Every row comes from one small tree of marks. The marks that hang from a mark follow it in brackets, in alphabetical order. Every link used is in the known rows. Which tree was each row made from?
Known rows:
X(S): [-0.14 -0.31  0.27 -0.22 -0.25 -0.06  0.20 -0.04  0.01  0.26  0.15  0.44
 -0.02 -0.36  0.19 -0.07 -0.79]
X(S(L V Z(Q)) Y): [ 0.03 -0.64 -0.28  0.53 -0.49  0.05  0.17 -0.13  0.34 -0.16  0.26  0.22
  0.28 -0.01  0.56  0.27 -0.37]
Z(Q S(L U V)): [-0.43 -0.14  0.36 -0.32  0.15  0.15  0.05 -0.28  0.26  0.08  0.01  0.58
  0.02 -0.31 -0.49  0.58 -0.41]
H(S(L(B) U V Z)): [-0.22  0.73 -0.15 -0.03 -0.46  0.11  0.33 -0.07  0.13  0.23 -0.02  0.25
  0.37  0.18 -0.07  0.15 -0.12]
S(L(B) U V Z(Q)): [-0.82  0.42 -0.02  0.07 -0.11 -0.02  0.14 -0.12  0.02  0.21 -0.27 -0.01
  0.73  0.23  0.03  0.72  0.23]
H(S(L(B) U V Z(Q))): [-0.33  0.46 -0.09 -0.07 -0.32  0.14  0.39 -0.10  0.12  0.10 -0.02  0.28
  0.28  0.14 -0.10  0.31 -0.22]
Z(Q): [-0.59 -0.81  0.62 -0.67  0.23 -0.21  0.55  0.11 -0.36  0.52 -0.03  0.43
 -0.24 -0.28 -0.03  0.40 -0.84]
Y(X(S(L(B) U V Z(Q)))): [-0.14  0.13 -0.20  0.30 -0.49  0.20  0.31 -0.09  0.11  0.20  0.18  0.25
  0.37  0.01  0.25  0.50 -0.21]
H(S(L U V Z(Q))): [-0.37  0.20 -0.11 -0.04 -0.24  0.19  0.47 -0.10  0.12  0.10  0.13  0.25
  0.19  0.02 -0.24  0.27 -0.20]
S(L U): [-0.45  0.11  0.08 -0.31 -0.09  0.05  0.19 -0.03  0.25  0.52 -0.04  0.26
  0.44 -0.15 -0.24 -0.02  0.02]
Z(Q S(U V)): [-0.53 -0.26  0.54 -0.47  0.20  0.13  0.13 -0.24 -0.07  0.23  0.00  0.62
 -0.12 -0.35 -0.45  0.62 -0.53]
L(B S): [-0.10  0.23  0.65 -0.80  0.17 -0.72  0.25  0.06 -0.31  0.83 -0.20  0.84
  0.16 -0.40  0.28  0.31 -0.69]
Y(X(S)): [ 0.09 -0.20  0.06 -0.03 -0.45  0.07  0.45  0.06 -0.06  0.48  0.30  0.43
 -0.02 -0.19  0.26  0.19 -0.64]
H(S(L V)): [ 0.07  0.40  0.09 -0.28 -0.37  0.03  0.49  0.00  0.16  0.26  0.28  0.52
 -0.09 -0.23 -0.20  0.09 -0.63]
Z(S): [-0.10 -0.15  0.55 -0.59 -0.06 -0.19  0.13  0.00 -0.06  0.62 -0.09  0.54
 -0.21 -0.15 -0.16  0.04 -0.75]
X(S(L U V Z) Y): [-0.02 -0.23 -0.46  0.62 -0.61  0.21  0.01 -0.20  0.42 -0.07  0.24  0.17
  0.57  0.03  0.43  0.08  0.08]

Write each row's tree:
[-0.36 -0.40  0.65 -0.54  0.18 -0.08  0.23 -0.13 -0.14  0.27  0.02  0.64
 -0.33 -0.34 -0.30  0.65 -0.87] | Z(Q S(V))
[ 0.21 -0.42 -0.02  0.20 -0.54  0.06  0.16 -0.09  0.10  0.12  0.38  0.51
  0.07 -0.30  0.48  0.11 -0.56] | X(S(V) Y)
[-0.11 -0.36 -0.28  0.48 -0.55  0.19  0.08 -0.16  0.08  0.08  0.23  0.21
  0.44 -0.02  0.48  0.12 -0.03] | X(S(U V Z) Y)
[-0.84 -0.38 -0.05 -0.06  0.05 -0.01  0.30 -0.03  0.09  0.34 -0.22 -0.09
  0.53  0.21 -0.08  0.27  0.14] | S(L U Z(Q))
[-0.08  0.12 -0.26  0.35 -0.52  0.21  0.33 -0.06  0.12  0.29  0.29  0.21
  0.37 -0.04  0.18  0.36 -0.12] | Y(X(S(L U V Z)))
[-0.28  0.45  0.50 -0.47  0.11 -0.74  0.24  0.03 -0.46  0.74 -0.20  0.59
  0.37 -0.21  0.36  0.62 -0.40] | L(B S(V Z))
[ 0.06  0.17 -0.14  0.10 -0.54  0.20  0.28 -0.05  0.22  0.35  0.18  0.41
  0.28 -0.09  0.22  0.17 -0.34] | Y(X(S(L(B) U)))
[-0.06  0.31 -0.24  0.33 -0.59  0.18  0.28 -0.07  0.12  0.29  0.18  0.23
  0.43  0.05  0.28  0.39 -0.14] | Y(X(S(L(B) U V Z)))
[-0.39  0.12  0.38 -0.36  0.06  0.10 -0.03 -0.28  0.26  0.08 -0.15  0.60
  0.11 -0.19 -0.34  0.63 -0.44] | Z(Q S(L(B) U V))
[-0.50 -0.55  0.54 -0.59  0.23  0.08  0.16 -0.17 -0.02  0.33 -0.12  0.59
 -0.17 -0.24 -0.38  0.35 -0.62] | Z(Q S(U))
[-0.13 -0.50 -0.40  0.59 -0.48  0.25  0.07 -0.24  0.40 -0.19  0.24  0.20
  0.49 -0.01  0.40  0.24 -0.02] | X(S(L U V Z(Q)) Y)
[-0.06  0.80  0.00 -0.24 -0.43  0.18  0.31 -0.11  0.22  0.22  0.10  0.53
  0.21 -0.12 -0.22  0.11 -0.31] | H(S(L(B) U V))
[-0.53  0.02  0.44 -0.55  0.30 -0.55  0.23 -0.05 -0.35  0.67 -0.35  0.58
  0.44 -0.15  0.24  0.50 -0.26] | L(B S(U Z(Q)))
[-0.09 -0.24 -0.37  0.56 -0.56  0.20 -0.02 -0.24  0.41 -0.19  0.08  0.23
  0.58  0.10  0.54  0.28 -0.04] | X(S(L(B) U V Z(Q)) Y)
[-0.56  0.31  0.44 -0.43  0.27 -0.50  0.20 -0.10 -0.40  0.58 -0.23  0.61
  0.50 -0.26  0.17  0.76 -0.17] | L(B S(U V Z(Q)))
[ 0.03 -0.02 -0.15  0.11 -0.48  0.23  0.34 -0.05  0.22  0.35  0.29  0.38
  0.22 -0.17  0.12  0.14 -0.32] | Y(X(S(L U)))
[-0.01 -0.26 -0.05  0.11 -0.47  0.02  0.47  0.08 -0.14  0.48  0.22  0.24
  0.08  0.01  0.37  0.21 -0.51] | Y(X(S(Z)))
[-0.20  0.06  0.00 -0.10 -0.27 -0.01  0.57  0.00  0.05  0.14  0.16  0.28
 -0.02  0.03 -0.09  0.29 -0.54] | H(S(L V Z(Q)))
[-0.50 -0.25  0.32 -0.45  0.34 -0.48  0.34  0.00 -0.34  0.80 -0.02  0.48
  0.35 -0.35 -0.01  0.24 -0.10] | L(S(U Z))
[ 0.32 -0.59 -0.19  0.23 -0.57  0.04  0.11 -0.07  0.50  0.06  0.26  0.44
  0.15 -0.15  0.51 -0.20 -0.54] | X(S(L) Y)
[-0.87  0.04 -0.05  0.12  0.01  0.05  0.26 -0.12  0.02  0.21 -0.04 -0.05
  0.61  0.06 -0.18  0.65  0.27] | S(L U V Z(Q))
[-0.03 -0.11 -0.03  0.01 -0.44  0.21  0.39 -0.01 -0.01  0.45  0.29  0.42
  0.13 -0.20  0.15  0.17 -0.40] | Y(X(S(U)))
